Each row was made from one path, in order. Every step used is in the known rows, and no mark comes twice. Write each row's path.
Known rows
A W G:  .10  .24 -.13 -.06  .43  .25 -.33  .38 -.12  .09 -.06 -.14 -.19  .04 -.03  .11  .20 -.05 -.08 -.04  .13 -.32
Q W A H C:  .15  .16  .18  .43 -.19 -.03 -.44 -.11  .00  .08  .20  .39  .22  .02 -.43  .24 -.09 -.22  .04  .11 -.05 -.19
G H Q: -.07 -.24 -.05 -.12  .03  .05 -.09 -.25  .05 -.50 -.01 -.03  .02  .14 -.16 -.13 -.20 -.07  .12  .20 -.09  .19
W C:  .04 -.19  .07 -.08  .16  .16 -.03  .10  .31  .18 -.11 -.17 -.17  .02  .01 -.16  .35 -.15  .29  .06  .05  .12
A W:  .05  .16 -.07  .12  .30  .24 -.54  .27  .12 -.12 -.02 -.04 -.12 -.03 -.29  .02  .11 -.10  .21  .05  .20 -.26
G H W:  .17  .15 -.07 -.09  .35  .26 -.05 -.05 -.06 -.36  .29  .03  .21 -.18 -.41 -.27 -.10 -.39  .28  .43 -.04 -.09
H C:  .10 -.03  .35  .01 -.01  .13 -.19 -.04  .14 -.21  .09  .23 -.12  .05 -.17 -.07  .12 -.23 -.05  .25 -.11  .11
W G H Q J:  .02 -.14 -.21 -.24  .19  .20  .34  .01 -.31 -.06 -.19 -.11 -.10  .47  .27  .14 -.33  .29 -.19  .14 -.15  .01
Q W:  .33  .21 -.04  .06 -.01  .08 -.13  .21  .63 -.01  .05 -.24 -.08 -.37 -.05 -.09  .16  .12  .04 -.02  .14  .08
H Q: -.11 -.13  .00 -.11 -.04 -.21 -.21 -.11  .28 -.20 -.08 -.07 -.12 -.03  .05 -.05 -.08 -.01 -.07  .02  .10  .15
Q J W G H:  .15  .00 -.13 -.19  .01  .27  .63  .20 -.27 -.03  .01 -.14 -.05  .19  .26 -.01  .03  .27 -.19 -.28 -.27  .12
A H:  .05  .09 -.07 -.05 -.10 -.06 -.39  .11 -.01 -.14  .18  .01  .18 -.04 -.02 -.17  .07 -.27  .38  .15  .14 -.19
G H:  .14  .03 -.12 -.10  .08  .31 -.05  .01  .07 -.47  .23 -.09  .09  .07 -.14 -.20  .09 -.17  .34  .01 -.03  .05
W G:  .12  .20 -.13 -.24  .09  .11  .02  .25  .08  .12  .03 -.16 -.25 -.03  .26 -.04  .25 -.03 -.13 -.21  .08 -.10
J W A: -.13  .16 -.12  .19 -.33 -.21  .00 -.03  .22  .01  .20  .10 -.04 -.28 -.01  .15  .26 -.04 -.08 -.75  .12  .00
Q J W:  .09 -.01  .04  .00 -.19 -.03  .34  .25  .26  .01 -.08 -.13 -.13 -.08  .19 -.02  .08  .29 -.08 -.21  .05  .12
G H Q J W: -.06 -.35  .05 -.07 -.16  .02  .36 -.16 -.11 -.31 -.11 -.03  .02  .20  .06 -.03 -.30  .27 -.11  .03 -.20  .34
H Q W:  .15 -.02  .06  .01 -.09 -.13 -.19 -.09  .60 -.02 -.20 -.20 -.12 -.28 -.01  .01 -.13  .15 -.15  .11  .06  .18
H G: -.13  .42  .01  .10  .13 -.11 -.24  .01  .31  .20  .12 -.03 -.06 -.19  .10 -.15  .13  .18 -.10  .08  .21 -.14
W G H:  .14  .09 -.21 -.27  .20  .33  .17  .15 -.17 -.21  .17 -.16 -.04  .16  .04 -.08  .12 -.11  .10 -.10 -.13 -.02
Q J:  .09  .10 -.12  .02  .05  .15  .08  .36  .32 -.02 -.12 -.09 -.21  .19  .18  .02 -.03  .27  .08 -.01  .20 -.13
J W A H: -.14  .10 -.11  .23 -.38 -.33 -.16 -.08 -.18  .03  .28  .24  .23 -.19 -.08  .11  .17 -.28  .19 -.54  .05 -.14

Write each row's path
-.36 -.15 -.04  .18 -.44 -.51 -.26 -.38 -.23 -.04  .09  .25  .20 -.09 -.01  .16 -.05 -.16 -.05 -.41  .03 -.01
J W A H Q
 .00 -.31  .23 -.08 -.06  .03  .24  .00  .20  .21 -.06 -.19 -.14 -.27  .02 -.19  .49 -.13  .11 -.16 -.06  .34
J W C
-.08 -.16  .03 -.27 -.15 -.19  .42  .08 -.07  .22 -.29 -.11 -.22  .03  .50  .14 -.14  .42 -.54 -.23 -.11  .18
H Q J W G
 .11  .08 -.03 -.16 -.09  .06  .52  .33 -.01  .31 -.06 -.13 -.23 -.02  .47  .04  .14  .32 -.34 -.34 -.04  .03
Q J W G
-.02  .25 -.29  .24  .26  .14 -.07 -.15 -.11 -.25  .31  .24  .33 -.02 -.49  .11 -.10 -.36  .24  .01  .06 -.27
G H W A
-.12  .69 -.14  .50 -.06 -.30 -.54 -.06  .17  .53  .21  .08  .29 -.26 -.05  .16  .00  .24  .01 -.04  .24 -.44
Q W A H G
 .19 -.19  .32 -.11  .01  .39  .64  .02 -.52 -.08  .04  .19  .00  .32  .04  .03 -.05  .16 -.34  .10 -.46  .24
Q J W G H C
-.05 -.23  .05 -.28 -.04 -.05  .33 -.28 -.37 -.23  .03 -.10  .02 -.06  .15 -.06  .03 -.03 -.25 -.19 -.32  .34
J W G H Q
-.10 -.66  .21 -.06  .03  .11  .53 -.22 -.17  .04 -.31 -.10 -.01  .30  .04 -.02 -.15  .20  .09  .17 -.33  .47
G H Q J W C
 .12  .34  .00 -.21  .32 -.05 -.19  .16 -.49  .18  .18  .11  .20 -.15 -.02 -.15  .00 -.43  .06  .45  .05 -.40
A H W G
-.02  .38 -.21  .24  .13 -.09 -.19 -.01  .13  .05  .19  .26  .11 -.21 -.24  .17  .01 -.31  .07 -.14  .23 -.40
H W A
-.15 -.22  .09 -.04 -.31 -.32  .05 -.09 -.18  .02 -.15  .04  .10  .11  .18  .02 -.30  .17 -.04  .18  .01  .09
A H Q J W
-.13 -.56  .23 -.06 -.10 -.14  .40 -.06  .08  .32 -.42 -.11 -.17  .13  .26  .09 -.04  .26 -.14  .04 -.12  .41
H Q J W C
 .01 -.09  .20 -.03  .34  .05 -.25 -.03 -.25  .33  .04  .12  .27 -.09 -.27 -.20  .11 -.52  .50  .69  .06 -.18
A H W C
-.26 -.13 -.09  .24 -.37 -.39  .17 -.14  .10  .14 -.20  .11 -.12  .10  .23  .40 -.20  .34 -.33 -.53  .07  .08
H Q J W A
 .12  .24  .05 -.05  .19 -.07 -.36  .05 -.16 -.05  .22  .17  .34 -.22 -.26 -.23 -.07 -.47  .31  .56  .16 -.30
A H W
-.14 -.26  .11 -.04 -.24 -.25  .23 -.06  .16  .01 -.24 -.07 -.18 -.03  .23  .03 -.23  .33 -.30 -.10  .00  .28
H Q J W
-.37  .50 -.18  .38 -.08 -.32 -.54 -.11 -.12  .36  .24  .23  .26  .04 -.04  .13  .02  .05  .12 -.11  .26 -.48
W A H G
 .14  .34 -.28  .34 -.12 -.03 -.22  .07  .59  .13  .08 -.06 -.08 -.24 -.09  .23  .14  .11 -.03 -.45  .20 -.14
Q W A
-.22 -.61  .28 -.06 -.15 -.21  .17 -.14 -.24  .34 -.32 -.04  .06  .20  .19 -.03 -.14  .10  .08  .29 -.10  .25
A H Q J W C
 .15 -.12  .28  .02  .10  .40 -.06 -.19 -.14 -.52  .23  .22  .11  .21 -.41 -.16  .00 -.32  .14  .38 -.27  .14
G H C
-.08 -.11 -.16 -.04  .45  .28 -.06  .12 -.47 -.06 -.32 -.10 -.08  .55 -.05  .26 -.40  .27 -.12  .27 -.13 -.23
A W G H Q J
